Each row was made from one small tree. Brackets hold a mark, then the marks that hang from it, in the order of their numbers. Every link used is in the known rows. Write each row's tree.
Known rows:
{Z_385 {Z_822 Z_339 {Z_660 Z_466}}}: [ -1.0  -4.4   1.2 -47.0 -15.5  -0.6  34.8   2.3  36.3  35.6 -19.4 -14.3
 -13.3 -21.9  10.0  11.6  17.4  11.5  22.2 -31.4  18.9   2.4]
{Z_679 Z_17 {Z_418 Z_466}}: [-20.2  -4.2  -9.4 -39.6  17.5  16.3  27.8  15.6  26.5  10.3 -13.7  -6.6
 -26.0  43.9  -6.7   6.7 -32.6   6.2 -17.3 -42.6  30.6  -7.9]
{Z_339 {Z_822 Z_385 {Z_660 {Z_466 Z_418}}}}: [ -1.7   2.7  36.5 -46.6  -3.9  -3.8  30.4  10.4  42.8  28.5   8.9 -11.9
 -10.6 -35.6  -3.9   8.2   3.2  -3.7   5.3 -43.1  27.7  15.7]
{Z_17 {Z_466 Z_418 Z_660}}: [-38.1   2.7  -1.5 -44.3  26.8  27.2  30.1   4.7  35.9  -9.0  35.1 -18.2
  -7.9   6.7 -12.5  25.0 -46.3 -16.0 -22.2 -44.3   1.7   4.0]
{Z_839 Z_513}: [-11.7  -6.4  -3.7 -30.4  10.2  24.9  25.8   9.1  22.6 -24.4  -1.3 -25.5
 -14.1  -7.8  12.6  19.6  -8.8  -5.4 -46.0 -34.7   3.7 -20.1]
{Z_339 Z_822}: [ 11.7  -5.8  10.0 -41.5  13.8  21.8  28.0  13.1  31.3   5.3  18.7 -22.9
 -26.2 -15.2   1.9  18.3   0.8   9.3  23.8 -38.5   3.4  -2.9]
{Z_418 {Z_466 Z_660}}: [-23.6  -3.3  -1.7 -39.2  16.8  21.7  28.8  -0.4  31.0  11.7  11.8 -11.2
 -28.1 -14.0 -19.8  16.7 -26.0 -14.3 -35.1 -31.2  -0.8  -3.5]
{Z_385 {Z_822 Z_839}}: [ -2.2 -10.4  22.2 -38.4   8.1  16.1  25.4   5.7  30.6   2.5  -7.9 -21.7
   0.3  -9.3   8.4  24.0  -9.8  13.3   7.5 -32.4  20.0  -1.9]
{Z_339 {Z_822 Z_385 {Z_839 Z_513}}}: [  3.6  -7.9  36.5 -39.3  -6.3  13.2  25.0   9.5  37.7  -7.2   3.6 -22.2
   4.3 -32.8   9.7  12.5  16.0  -2.8  16.0 -40.3  24.0   0.6]
{Z_822 Z_660 Z_839}: [  3.1 -13.4  43.2 -34.9  15.1  10.3  25.2  10.9  34.2 -13.2   3.6 -16.3
   6.6  -4.5 -10.0  10.7   9.2   1.6 -12.8 -33.6   3.4   2.9]
{Z_466 Z_418 Z_660}: [-39.3  -0.2  14.7 -42.1  27.9   6.2  26.4   2.2  32.7 -14.9  40.2 -10.1
 -16.5  -7.3 -14.9  19.3 -40.4  -5.9 -29.8 -38.5   0.9  -0.2]
{Z_513 {Z_385 {Z_822 Z_339}} Z_839}: [-10.6 -11.6  31.9 -20.0  -0.2   0.8  30.8   4.8  26.8   5.6   3.3 -26.8
 -16.3 -15.1  19.0  25.7  17.1   6.6 -15.6 -52.7  33.2 -13.1]
{Z_385 {Z_822 Z_339 {Z_660 {Z_466 Z_418}} {Z_839 Z_513}}}: [-24.8  -3.5   4.6 -46.4 -27.5  -6.1  31.4   3.9  39.0  22.0 -26.3 -11.1
  14.0 -21.2   8.0   9.9  -5.6  -7.0  20.1 -30.3  25.7   2.8]
{Z_839 {Z_513 {Z_385 {Z_822 Z_339}}}}: [-18.4  -4.8   8.3 -31.4 -14.8  10.6  28.7   2.4  21.4  -4.9  -9.4 -25.5
 -16.0 -34.4  28.8  22.5  19.8   0.8 -20.0 -42.1  23.9 -19.9]
{Z_513 {Z_385 {Z_822 Z_339 {Z_660 Z_466}}} Z_839}: [ -6.6  -9.1  36.0 -22.5 -11.6  -5.2  35.1   7.0  32.0  23.7 -14.8 -24.3
 -11.8 -21.6  11.3  17.2  26.4  -5.7 -19.0 -49.2  37.0  -4.4]
{Z_385 {Z_822 Z_660 Z_839}}: [  2.8 -11.5  39.3 -42.5   5.6  15.6  25.8   6.3  31.9   9.4  -7.8 -16.3
   7.2 -21.9   1.2  18.2   9.7   8.8   3.5 -29.3  16.5   4.3]
{Z_679 Z_418}: [-15.0  -3.8  12.1 -38.7  21.7   5.3  23.8  16.4  31.3 -16.9   8.5 -20.8
 -18.0  23.0   4.9  16.5 -24.3  15.8  -4.8 -44.0  19.5  -9.8]
{Z_513 {Z_385 {Z_822 Z_339}}}: [-10.6  -5.6  21.3 -32.9  -6.5  -0.4  29.4   2.2  25.5   7.2   2.2 -22.3
 -23.3 -26.2  22.9  24.5  19.4  17.6  -1.3 -45.9  25.6 -10.2]
{Z_839 {Z_513 {Z_385 {Z_822 Z_339 {Z_660 Z_466}}}}}: [-14.6  -2.0  10.8 -33.8 -25.5   4.4  33.3   4.9  26.4  14.6 -26.7 -22.6
 -12.8 -39.6  22.0  14.3  27.2 -11.9 -24.2 -37.7  28.5 -11.9]
{Z_339 {Z_822 Z_385 {Z_660 Z_466} {Z_839 Z_513}}}: [  8.6  -4.9  40.5 -42.4 -18.5   5.6  29.9  12.0  43.2  14.5 -15.5 -19.5
  10.2 -40.8   1.6   2.5  25.8 -16.7  12.3 -35.5  27.4  10.7]

Which tree is each row?
[-28.6  -3.2  30.4 -39.8 -28.8 -26.5  30.2   2.5  46.5   2.2 -13.9  -7.1
  24.1 -21.1   5.8  -0.9   9.2 -12.1  -8.8 -41.5  32.4   7.9]
{Z_822 Z_339 Z_385 {Z_660 {Z_466 Z_418}} {Z_839 Z_513}}
[ -6.2  -6.8  37.2 -34.3 -21.5 -10.8  32.3   5.9  34.8  23.2 -21.1 -19.0
  -2.1 -26.4  11.2  12.8  28.3   1.7   9.1 -40.8  33.2   4.1]
{Z_513 {Z_385 {Z_822 Z_339 {Z_660 Z_466} Z_839}}}
[-12.4  -9.7  39.3 -29.0  -0.3   6.1  22.5   4.6  33.1 -28.3  -5.9 -21.7
  13.9 -16.4  13.4  13.6   6.3  -3.1 -36.7 -40.0  26.5  -6.1]
{Z_822 Z_385 {Z_839 Z_513}}
[  9.9  -6.2  16.1 -42.2 -11.6  16.9  31.2  16.9  38.9  15.4 -16.8 -22.3
   2.5 -23.6  -4.4   4.7  11.2 -20.9  23.7 -30.0  11.2   4.6]
{Z_339 {Z_822 {Z_660 Z_466} {Z_839 Z_513}}}
[ -4.0 -11.2  57.6 -20.3  10.8  13.9  28.4   8.7  23.4   4.1   1.5 -26.4
 -10.0 -28.8   6.7  24.8  22.1  -5.2 -50.7 -48.7  32.0  -6.7]
{Z_513 {Z_385 {Z_822 Z_660}} Z_839}
[ -9.0  -9.3  12.1 -37.2  -2.2  22.8  24.9   5.9  27.1  -5.9 -17.9 -24.0
   5.2 -17.7  15.2  22.3  -6.9   0.8  -5.1 -29.4  20.9  -9.9]
{Z_385 {Z_822 {Z_839 Z_513}}}
[ -6.3 -10.3  50.4 -35.8 -10.7  -4.9  28.6   3.5  31.1   9.4  -4.1 -17.0
   0.5 -30.9  11.3  16.0  36.8  10.7  10.5 -41.9  25.7   0.6]
{Z_513 {Z_385 {Z_822 Z_339 Z_660 Z_839}}}
[ 15.3  -5.6  50.0 -43.2  -9.9  -0.4  30.2  11.9  46.5  23.3  -4.6 -16.8
   4.1 -31.8  -4.8   3.7  23.6  -4.0  26.1 -38.3  28.5  18.9]
{Z_339 {Z_822 Z_385 {Z_660 Z_466} Z_839}}
[-10.2  -0.4  33.4 -37.3 -14.6   4.9  29.7  18.1  36.7  11.7  -5.9 -20.3
   3.2 -31.6  -4.7   8.1  -0.6 -28.9   3.0 -40.7  23.3   5.7]
{Z_339 {Z_822 {Z_660 {Z_466 Z_418}} {Z_839 {Z_513 Z_385}}}}
[-22.6  -4.9  34.5 -25.2 -10.2 -12.9  34.0   6.6  33.2  24.3  -4.1 -19.2
  -8.8 -18.7   7.5  19.2   4.4  -9.1 -22.7 -52.3  39.5  -1.4]
{Z_513 {Z_385 {Z_822 Z_339 {Z_660 {Z_466 Z_418}}}} Z_839}
[-17.5   2.0  37.0 -38.0   2.7 -12.8  28.4   5.9  38.7  10.3   1.2 -10.2
  -3.5 -20.7  -1.8   9.4  -6.6  -4.1 -49.7 -43.8  30.7  10.5]
{Z_822 Z_385 {Z_660 {Z_466 Z_418}}}
[ -3.1  -8.6  42.5 -38.2 -20.4 -26.7  31.7   2.9  48.6  11.2 -13.3 -10.8
  13.9 -14.1   2.9  -1.0  32.7   5.9  10.9 -41.0  28.1  13.6]
{Z_822 Z_339 Z_385 {Z_660 Z_466} Z_839}
[-20.6  -4.2  41.5 -40.8 -19.1 -35.0  30.4   2.7  50.3  10.5  -4.2  -4.3
  18.4 -11.9  -0.9   0.6   7.1   2.5   7.9 -44.5  32.1  16.6]
{Z_822 Z_339 Z_385 {Z_660 {Z_466 Z_418}} Z_839}
[ -8.3 -12.3  38.8 -35.3  -6.6 -19.2  26.4  -0.2  42.5 -13.0   8.0 -13.4
   8.3  -5.5  11.8   9.3  20.3  21.4  17.9 -45.9  23.8   2.4]
{Z_822 Z_339 Z_385 Z_839}
[-14.0 -12.8   0.9 -33.6 -10.2   1.4  27.9   5.5  34.2 -22.8  -4.5 -18.8
   6.2   2.6  11.6  10.7   5.6   3.1  13.5 -36.3   5.3 -12.4]
{Z_822 Z_339 {Z_839 Z_513}}
[-15.3  -3.5  -8.1 -41.7  24.9  28.9  30.3  21.0  29.8  -9.5  -1.6 -18.8
 -11.4  59.0   4.6  12.2 -24.7   7.9  -3.1 -50.8  30.2  -4.2]
{Z_679 {Z_17 Z_466} Z_418}
[ 16.6  -2.5  12.5 -44.3   1.8  14.1  33.4  15.7  36.9  28.4  -0.5 -19.9
 -21.7 -23.0  -6.1   9.0  10.5  -4.6  18.9 -33.6   7.7   7.1]
{Z_339 {Z_822 {Z_660 Z_466}}}
[ -2.5 -13.2  59.1 -40.0  -8.4 -19.0  26.9   0.4  44.3  -5.9   7.8  -7.7
  15.8 -21.2   3.1   2.3  41.5  16.9  13.9 -42.2  19.8  10.1]
{Z_822 Z_339 Z_385 Z_660 Z_839}
